Every row comes from one small tree of marks. The marks that hang from a mark follow it in brackets, in alphabetical order. Every link used is in the known rows. Which tree was each row made from?
(in the rows, 128 means zero)
Known rows
U(T(D(P))): [149 100 107 159 142  99  86 107 148  85 140 132 148 144 154 105 147 123
  97 155 172 172 174]
D(U(T(C) Z)): [120  85 112 160 150  99 164 140 169  93 101 147 128 107 125  93 167 117
 179 132 155 186 139]
Z(P(U) T(C)): [150  39 107 138 145 130 130 142 154 102 151 137 110 128 116  99 137 126
 127  93 159 120 118]
Z(C(P U) D T): [155  65 101 151 117 245 143  92 113 108 148 111 116 117 141 106 168 131
  91 143 164 124 166]
Z(P T(C(U) D)): [153  43  90 144 137 151 131 121 158 106 160 102 107 135 103 120 106 124
 101 113 147 119 150]
T(C(P) D(U(Z))): [145  60  92 162 142 120 162 139 161  96 119 119 127 112 111 128 234  99
 147 179 143 159 188]
C(U): [159  65 101 143 129 151 119 100 118  99 145  87 127 136 157 131 109 111
 102  99 149 133 146]
U(T): [131  96  99 160 135 106 121 104 139  96 132 119 136 128 159 107 132 126
 124 136 160 172 139]
U(Z(T)): [153  67  95 163 129 180 132 135 144 102 103 122 131 135 167 136 181 130
 139 125 142 134 143]
P(T): [159  88 101 174 130 149 111 117 162  85 136 101 139 140 188 159 142 126
 125 161 148 119 132]
C(P(U(T Z(D)))): [150  82  93 135 134 118 125 133 123 108 109 131 160 101 174 125 229 107
 100 139 183 177 199]
C(P U): [158  55  93 146 131 156 126 104 107 108 146  82 124 120 158 132 166  99
 102 128 157 136 154]
D(P): [163  72 137 164 142 124  88 123 137  79 137 126 130 156 155 119 161 106
 121 132 173 134 133]
U(T(C) Z(D)): [126  96 109 157 125  99 124 141 180 100 103 124 134 110 122 130 171 107
 138 151 170 186 178]
Z(T(C D(P))): [147  62 107 166 129 157  88 129 177  92 154 130 118 151 119 105 164 116
 115 157 142 126 158]
U(T(C(P) D) Z): [135  89  75 163 140  94 122 135 168 108 113 108 120 112 124 126 220 115
 136 180 160 193 192]
C(P(T) U): [164  66  89 156 131 174 114 111 133 103 146  75 129 122 186 154 160 111
 105 151 157 122 152]
P(T U): [169  79  98 145 137 142 101 122 150  87 140 116 151 133 201 145 148 128
 106 129 151 120 149]
C(P(U(T(D)))): [152  79  74 137 140 108 116 107 118 105 147 122 150 112 168 106 205 118
  84 149 163 171 194]
T(C(P) D): [146  64  82 166 128 116 123 120 156 101 154  91 115 125 110 134 208 102
 113 191 141 147 180]
Z(T): [143  63  97 164 119 181 128 112 138 101 137 123 132 140 162 115 148 128
 121 130 135 121 128]
D(P(T(C) U)): [166  72 130 152 148 122  62 147 177  77 146 132 125 144 162 122 159 111
 125 136 171 124 140]
Z(P): [162  58 117 157 148 102 142 120 131  89 137 110 126 140 140 139 134 118
 125 117 175 130 119]

Which tree is each row?
[148  81  92 141 126 142 128 119 125 116 110 101 148 100 164 135 184 101
  98 133 183 180 198]	C(P U(T Z(D)))
[156  81  74 136 143 110 120 124 122 106 117 122 152 107 174 120 231 122
  99 145 168 181 205]	C(P(U(T(D) Z)))
[125  82 145 161 156  89 120 132 171  79 135 165 126 126 118  64 144 106
 162 135 173 174 125]	D(P U(T(C)))
[152  60 103 134 121 160 121 149 157 102 117 139 143 117 146 126 188 113
 112 111 153 136 182]	P(U(Z(D T(C))))
[150  73 100 159 128 149 102 123 180  94 148  82 110 131 148 150 108 114
 132 142 142 121 133]	P(T(C(U)))
[151  52 118 158 128 145 145 160 174 102 109 129 124 126 115 147 172 112
 135 130 171 130 153]	U(Z(D P T(C)))
[173  84 110 167 145 202 114 122 145  84 112 139 110 149 148 111 199 152
 126 148 162 138 166]	U(Z(C T(D(P))))
[144  57 143 163 150 157 129 156 171  84 108 168 123 136 131  89 189 108
 172 123 161 139 129]	D(P U(Z(T(C))))
[161  63 116 165 148 186 157 108 132  89 141 131  92 141 126  98 134 160
 141 121 167 120  97]	Z(C P T)
[166  68  90 151 137 147 110 126 136  96 143 108 143 120 199 144 205 116
 106 158 160 126 157]	C(P(T U))
[172  70  88 152 142 150 114 143 141  98 114 111 143 117 204 158 233 120
 121 153 163 134 171]	C(P(T U(Z)))
[143  51  96 151 130 136 123 118 140 111 152  80  97 119 113 124 164  93
 129 137 150 142 146]	T(C(P U))
[188  97  84 146 148 169 115 121 155  79 117 117 137 131 190 150 188 158
 105 150 155 133 191]	P(T(D) U(Z(C)))
[158  68 103 145 121 218 140 106 116  99 145 140 130 114 150  97 210 136
  93 150 165 125 172]	Z(C(P(U)) D T)
[163  53 107 159 143 153 147 147 143 101 104 125 124 135 153 140 167 134
 142 108 167 128 129]	U(Z(P T))
[159  60  76 147 133 136 122 128 149 109 131  76 108 118 115 147 200 100
 113 154 146 154 200]	T(C(P U(Z)) D)
[156  66 117 170 148 106 123 140 183  86 143 100 109 137 131 154 126 120
 147 150 167 118 108]	Z(P(T(C)))
[145  66  90 159 127 181 154 107 139  93 142 142 155 132 155 105 152 128
 108 144 127 125 164]	Z(T(D(U)))
[152  64 127 166 161 114 169 157 182  85 105 132 125 121 135 142 161 117
 178 134 166 135 123]	D(U(Z(P(T(C)))))
[135  88 144 159 158 103 124 120 143  78 128 168 149 132 153  71 144 112
 142 127 180 169 129]	D(P U(T))
[139  87  81 134 138  85 105 114 154  96 150 126 137 118 133  95 148 124
  99 130 150 173 183]	P(U(T(C D)))
[168  57 110 139 154 178 147 112 119  89 146 146 103 132 136  84 139 163
 123  91 171 118 114]	Z(C P(U) T)
[132  83  96 134 141  87 108 123 152  99 144 130 125 112 135  88 143 120
 122 113 156 172 150]	P(U(T(C)))
[145  81 128 142 150  84  71 132 156  86 143 151 124 135 137  77 153 111
 121 112 179 166 147]	D(P(U(T(C))))
[163  63 134 138 119 177  88 132 139  92 143 161 164 142 169 108 164 109
  76 115 174 116 174]	Z(D(P(U)) T)
[148  43 115 142 122 160 137 131 161 107 151 113 121 124 101 127 102 107
 101 106 169 115 146]	Z(D P T(C(U)))
[154  82  69 141 136 134 123 110 122 117 117  90 137 109 165 130 188 118
  95 140 167 184 205]	C(P U(T(D) Z))
[166  72 102 148 149 162 137 100 106  89 144 120 105 122 147  99 208 135
 122 141 165 146 145]	Z(C(P(U)))
[146  72 121 130 142  71 127 134 156  95 142 137 145 110 117 114 127 107
  97 108 195 162 166]	Z(D P(U(T(C))))
[150  56 133 141 120 160  82 144 167  92 149 157 140 134 129 100 166 100
  97 125 167 122 167]	Z(D(P(U)) T(C))
